Known rows, with every way that one mark hangs from another
(regef (vima (novi kepa))): [-2.07  0.77  1.22  1.01  0.30  3.40  0.18 -2.36 -1.30 -3.03 -0.90  6.06
  2.67  1.35 -2.07 -1.18  0.93 -1.63  0.77]
(novi (falo zale) gabo kepa vima): [-4.46  1.87  2.51 -0.82  2.08  0.98  1.69  1.05 -6.84 -3.79 -0.17  0.42
  2.26 -0.09 -2.74  1.81 -0.87 -2.23  0.96]
(kepa (novi gabo)): [-2.03  1.49  2.80 -0.36  0.91  1.20  1.55 -2.24  0.34 -2.51 -1.22  1.88
  2.46  0.41 -1.77  1.55  0.17  0.51  0.45]
(vised (falo zale)): [-2.48  2.56 -0.71 -1.36 -0.98  0.67  0.88  0.88 -0.56 -0.66 -2.40  0.86
  2.48 -0.08  0.37  0.24  0.87 -0.17  0.58]
(regef (vima novi)): [-2.31  1.33  1.55  0.96  0.15  3.24  0.18 -2.17 -0.44 -2.89 -0.77  5.51
  2.84  1.26 -2.49 -1.18  0.94 -0.96  0.90]
(kepa (novi falo (vima regef))): [-3.93  2.18  3.68 -1.54  0.72  1.60  1.03 -1.55 -0.22 -2.02 -1.52  3.07
  3.12 -1.01 -2.43  0.30 -0.57  0.46  0.98]
(vima (novi (falo zale) kepa) regef): [-2.60  0.78  0.42  0.09 -0.22  2.22  0.74 -0.67 -3.31 -3.71 -1.94  3.94
  3.42 -0.04 -0.73 -1.57  1.39 -1.78  1.81]
(vima (novi gabo kepa) regef): [-1.68 -0.20  1.18  0.72  0.12  3.29  0.93 -2.36 -2.42 -4.24 -1.31  3.74
  3.54  1.04 -0.81 -1.64  1.66 -2.23  1.89]
(novi kepa (vima regef)): [-2.86  0.59  1.67 -1.20  0.39  2.69  0.29 -2.15 -2.99 -3.21 -1.37  2.63
  3.02  0.17 -1.29 -0.98 -0.24 -3.01  1.14]
(gabo (novi kepa)): [-1.49  1.04  1.37 -1.93  0.40  2.36 -0.55 -2.58 -1.02 -2.97 -2.06  3.60
  2.29  0.94 -0.29 -0.97  0.43 -0.71  0.38]
(vima (novi falo)): [-2.55  1.44  1.34  1.43  0.89  2.30  0.64 -0.72 -1.63 -2.98 -0.65  2.95
  3.52 -0.02 -1.89 -1.26  0.57 -0.44  1.15]
(regef (vima (novi (falo zale) gabo))): [-3.17  1.88  1.97  0.72  0.58  2.67  0.85 -0.72 -2.19 -3.23 -0.50  4.61
  2.63  1.01 -2.95 -0.11  0.87 -0.65  1.16]
(gabo (novi falo kepa (vima regef))): [-3.60  1.61  2.95 -2.93  0.69  2.83 -0.52 -1.70 -2.43 -3.08 -1.80  4.07
  2.83 -0.11 -1.45 -1.68 -0.22 -0.81  1.12]
(zale falo): [-1.38  1.18  1.67 -0.12  0.50  2.39  0.52 -1.62 -2.69 -2.00 -0.57  0.55
  3.23  0.68 -0.74  1.37  1.26  0.68  0.84]
(novi falo kepa vima): [-4.17  1.38  2.27 -0.75  1.82  2.27  0.58 -0.30 -4.70 -2.76 -0.63  1.93
  2.89 -0.70 -2.00 -0.21 -1.15 -1.98  0.90]
(vima novi regef): [-1.81  0.76  1.04  0.56 -0.63  2.98  0.38 -2.20 -0.29 -3.37 -1.64  3.67
  3.89  0.49 -1.05 -2.32  1.62 -1.27  1.83]
(vima (novi falo gabo kepa) regef): [-2.76  0.19  1.71  0.54  0.59  3.28  1.12 -1.24 -3.40 -4.12 -1.26  3.44
  3.66  0.29 -0.96 -1.69  1.40 -1.61  2.19]
(kepa (novi falo gabo (vima regef))): [-4.11  2.04  4.47 -1.36  1.21  1.64  1.60 -1.32 -1.06 -2.58 -1.00  2.30
  3.02 -0.64 -2.77  0.98 -0.44  0.42  1.20]
(gabo (novi (falo zale) (vima regef))): [-3.96  2.92  2.86 -3.23  0.10  1.65 -0.34 -0.66 -1.82 -2.89 -1.86  3.07
  2.74 -0.17 -2.11 -0.87 -0.06  0.02  1.17]

Rows
[-3.99  2.66  3.76 -1.03  1.40  0.35  1.82 -0.42 -1.87 -2.60 -0.70  1.78
  2.45 -0.48 -3.34  2.16 -0.72  0.41  0.54] : (kepa (novi (falo zale) gabo vima))
[-2.81  1.03  1.51  0.91  0.68  3.47  0.32 -1.57 -2.06 -2.97 -0.86  5.90
  2.77  0.81 -2.14 -1.14  0.69 -1.21  1.01] : (regef (vima (novi falo kepa)))
[-3.06  1.48  1.66  0.24 -0.01  2.07  1.29 -0.19 -2.82 -3.89 -1.28  2.35
  3.58  0.17 -1.69 -0.90  1.52 -0.87  2.23] : (vima (novi (falo zale) gabo) regef)
[-4.63  0.97  3.39 -1.27  1.77  2.86  1.35 -0.35 -5.68 -3.76 -0.60  1.24
  3.13 -0.31 -2.09  0.08 -0.51 -2.23  1.93] : (novi falo gabo kepa (vima regef))
[-3.56  1.63  3.44 -1.01  0.72  2.50  1.11 -1.47 -2.37 -3.58 -0.36  0.33
  3.30  0.51 -2.66  0.08 -0.02 -1.69  1.74] : (novi gabo (vima regef))
[-5.09  2.19  4.22 -1.42  1.39  2.56  1.33  0.10 -3.84 -3.32 -0.32  0.13
  3.47 -0.55 -2.92  0.16 -0.44 -0.85  2.21] : (novi falo gabo (vima regef))
[-4.37  1.16  2.43 -1.54  1.06  2.76  0.54 -0.57 -4.44 -2.99 -1.30  2.35
  3.25 -0.85 -1.53 -0.89 -0.62 -2.15  1.63] : (novi falo kepa (vima regef))
[-3.05  1.92  3.29 -0.68  1.37  1.25  1.72 -1.16 -0.78 -2.35 -1.17  1.60
  2.59 -0.32 -1.91  1.62 -0.11  1.12  0.78] : (kepa (novi falo gabo))
[-2.89  0.66  2.55 -0.17  1.84  2.27  1.18 -1.63 -4.37 -3.85  0.06  1.15
  2.62  0.88 -2.30  0.70 -0.61 -2.88  0.74] : (novi gabo kepa vima)
[-2.39  1.35  2.31 -2.14  0.73  2.44 -0.62 -2.60 -1.52 -3.11 -1.41  4.04
  2.48  0.79 -1.59 -1.27 -0.34 -1.28  0.32] : (gabo (novi kepa vima))
[-2.90  0.93  2.02  0.95  0.97  3.48  0.71 -1.50 -2.59 -3.33 -0.51  5.35
  2.71  1.10 -2.40 -0.74  0.78 -1.19  1.15] : (regef (vima (novi falo gabo kepa)))
[-2.85  2.05  2.95 -2.69 -0.09  2.61 -0.71 -2.51 -0.14 -2.91 -1.68  3.44
  2.96  0.48 -1.81 -1.63  0.15 -0.44  0.98] : (gabo (novi (vima regef)))
[-4.00  2.22  4.33 -0.73  1.68  1.31  1.66 -1.12 -1.17 -2.48 -0.50  1.99
  2.77 -0.52 -3.17  1.45 -0.87  0.55  0.71] : (kepa (novi falo gabo vima))
[-4.42  1.20  3.28 -0.48  2.50  2.39  1.42 -0.06 -5.84 -3.62  0.13  0.92
  2.80 -0.15 -2.52  0.85 -1.02 -2.02  1.21] : (novi falo gabo kepa vima)
[-2.89  1.15  1.57  0.33 -0.17  3.00  0.54 -1.22 -1.39 -3.25 -1.59  3.43
  4.02 -0.26 -1.13 -2.27  1.34 -0.65  2.15] : (vima (novi falo) regef)
[-2.20  0.68  1.72  1.11  0.62  3.48  0.57 -2.24 -1.88 -3.44 -0.55  5.46
  2.61  1.62 -2.30 -0.71  0.97 -1.60  0.90] : (regef (vima (novi gabo kepa)))
[-3.11  0.46  2.69 -0.93  1.07  2.80  1.07 -1.88 -4.17 -4.03 -0.65  1.53
  2.93  0.74 -1.83 -0.01 -0.07 -3.03  1.46] : (novi gabo kepa (vima regef))
[-2.91  1.83  3.83 -0.48  1.24  1.25  1.50 -2.25 -0.21 -2.58 -0.56  2.25
  2.65  0.19 -3.04  1.45 -0.59 -0.04  0.37] : (kepa (novi gabo vima))
[-3.50  2.25  2.30 -2.68  0.88  1.47 -0.26 -0.73 -3.25 -3.08 -1.59  3.56
  2.25  0.08 -1.86 -0.45 -0.50 -0.81  0.45] : (gabo (novi (falo zale) kepa vima))
[-1.51 -0.07  0.48  0.64 -0.40  3.19  0.37 -2.50 -1.59 -3.74 -1.80  4.41
  3.65  0.67 -0.36 -2.43  1.59 -2.23  1.64] : (vima (novi kepa) regef)
